Known rows, with every way that one mark hangs from another
z408[z488]: [ 21.0 -39.8  -8.0  23.0 -21.4 -15.1   8.9 -63.1   8.7  13.9  16.4  20.7
 -23.3 -18.1   8.0 -18.7]
z408[z637[z151[z488[z302]]]]: [ 14.2 -26.1 -15.4  35.9 -28.7   8.1  24.9 -36.3  26.4  24.2   3.5  31.2
 -10.5 -25.3   7.9 -23.7]
z11[z488[z302 z446[z637[z151]]]]: [ 25.3 -34.5 -24.8 -17.6 -32.6 -11.0  26.4 -30.9  25.9  -6.2  -3.1  29.5
 -12.4  -3.2   0.4 -14.9]
z488[z11 z302]: [ 23.5 -11.6 -32.3   8.3 -29.3  -0.7  30.4 -15.4  10.0  -4.4  18.6   9.5
   3.4 -39.0  -0.5  -3.6]
z637[z151[z488] z408]: [ 19.1 -26.1 -13.9  41.1 -25.5  -9.3  21.6 -52.0  14.5  -5.2  19.0  40.9
 -39.1 -11.8   8.6 -20.4]
z151[z488[z11 z302 z446[z637]]]: [  4.6 -13.8 -19.4  -1.1 -37.7  -0.6  32.4  -6.7  26.4 -14.4   5.5   1.5
 -14.4 -23.3 -12.9 -21.4]
z408[z488[z11 z302 z446] z637[z151]]: [  7.2 -18.8 -17.3  11.3 -29.2  10.9  39.9 -15.3  33.8  13.2  -1.1  24.0
   2.5  -3.1  -8.5 -23.9]
z446[z488[z302] z637]: [ 12.5 -36.6  -9.9  -3.9 -24.9   0.2  25.2 -28.0  24.5  18.6   6.8  -2.0
 -26.6 -22.0  16.3 -17.7]
z446[z488[z11 z302] z637[z408]]: [  3.5 -23.0 -11.7   3.7 -31.2   7.4  49.1 -13.4  27.2   1.5  11.6  -9.8
 -22.8 -22.1  15.9 -16.1]
z151[z488[z11 z446]]: [ 12.2 -19.9 -15.1  10.7 -39.1 -13.1  24.7 -32.5  10.9 -24.0   7.6  10.4
 -21.0 -26.9 -13.2 -21.6]
z302[z488[z446]]: [ 29.1 -38.0  -6.2  -6.3 -39.3 -28.2  15.4 -47.7   3.6  -8.6  13.2  27.9
 -35.5  -4.8   6.9  -6.0]
z151[z488[z11]]: [  9.6 -25.5 -17.3  30.2 -37.1  -8.2  20.9 -43.1   6.9 -10.5  14.5  10.2
 -17.2 -36.2  -4.8 -24.9]
z408[z488[z302 z446] z637[z151]]: [ 13.9 -27.4 -13.2   9.0 -22.1   5.9  27.2 -28.0  32.9  23.9  -1.5  32.5
  -8.6   2.4  -1.3 -21.8]
z408[z488[z446]]: [ 24.2 -34.1  -6.6   3.2 -23.1 -19.4  12.5 -52.7  12.7   0.0   9.2  20.1
 -26.8  -8.2   0.0 -15.3]
z408[z488[z11 z302 z446[z637]]]: [  9.9 -19.2 -14.6  -5.9 -28.9  -2.9  33.7 -14.2  28.0  -0.7   7.3   3.1
  -8.7  -9.1  -6.3 -17.7]
z302[z488]: [ 26.4 -43.8  -8.5  13.7 -37.9 -23.9  11.3 -58.3  -0.5   5.6  20.1  27.4
 -32.2 -14.8  15.0  -8.6]
z302[z488[z11 z446[z637[z151 z408]]]]: [ 16.0 -24.0  -5.7   5.3 -47.1 -17.0  41.8 -27.5  20.7 -15.9   9.8  20.9
 -31.4  -0.1   7.8 -12.4]

Rows
[ 16.6 -21.2 -23.1  28.6 -21.3  -0.4  32.0 -34.3  18.1   0.7  21.9  35.5
 -19.5  -1.9   3.3 -17.0] : z637[z151 z408[z488[z11 z302]]]
[ 24.0 -34.2 -22.7 -21.8 -34.0 -12.0  27.2 -30.4  23.0  -7.5  -1.6  18.8
 -11.4 -10.9   3.4 -11.1] : z11[z488[z302 z446[z637]]]
[ 12.1 -18.5 -10.0  32.8 -36.5   3.7  35.3 -34.1  27.1   6.6  -2.1  24.9
 -10.2 -25.3   1.3 -25.2] : z408[z637[z151[z488[z11 z446]]]]
[  3.2 -10.0 -18.4   2.6 -37.9   1.2  40.1  -5.3  27.3 -18.3   8.2   3.1
 -19.5 -19.9  -7.4 -17.3] : z151[z488[z11 z302 z446[z637[z408]]]]
[ 17.9 -26.8  -7.3   2.5 -46.2 -18.6  34.6 -29.0  20.3 -12.4   7.1  20.1
 -26.2  -3.8   3.0 -15.2] : z302[z488[z11 z446[z637[z151]]]]
[ 21.2 -30.6 -26.6  24.2 -23.4  -6.2   6.7 -39.8  13.9   4.1  14.5  40.1
 -22.9 -14.5  -5.8 -24.6] : z637[z151[z488[z302]]]
[ 28.6  -7.1 -16.8  -8.9 -23.8  -3.3  36.6  -7.5  34.8  -4.5   6.3  23.6
 -25.0  -8.4   7.9  -1.3] : z488[z302 z446[z637[z151 z408]]]
[ 23.2  -4.8 -11.8   5.4 -35.8  -9.7  43.2 -17.6  32.2 -18.2  -0.4  10.6
 -14.0 -23.6   0.2 -12.9] : z488[z11 z446[z637[z151]]]
[ 28.4 -11.7 -16.0 -18.6 -24.9  -6.2  29.0  -9.5  30.0  -0.7   4.0  10.0
 -16.9 -20.7   5.6  -0.2] : z488[z302 z446[z637]]
[ 27.5  -4.2 -29.6 -16.7 -31.2  -6.4  35.4  -3.0  15.3 -21.6  10.0  10.5
  -0.8 -27.0 -10.4  -1.0] : z488[z11 z302 z446]
[ 11.5 -16.8 -17.1  23.9 -34.3   8.3  35.3 -22.2  28.6   8.3  -0.9  25.7
  -6.1 -22.2  -1.6 -23.1] : z408[z637[z151[z488[z11 z302 z446]]]]
[  5.1 -23.5 -16.2  10.6 -28.7   8.1  47.3 -13.0  32.2   2.4  10.2   6.8
 -24.4 -10.6  11.7 -22.4] : z446[z488[z11 z302] z637[z151 z408]]
[ 10.6 -17.7 -11.7  28.9 -25.0   3.2  41.0 -27.4  36.2  11.1  13.3  17.8
 -21.4 -10.1  15.5 -18.7] : z446[z637[z151 z408[z488[z11 z302]]]]
[ 13.0 -19.2 -10.9  30.7 -26.6   1.6  32.6 -29.6  33.9   8.5  11.9  22.4
 -32.2 -15.3  15.7 -19.3] : z446[z637[z151[z488[z302]] z408]]
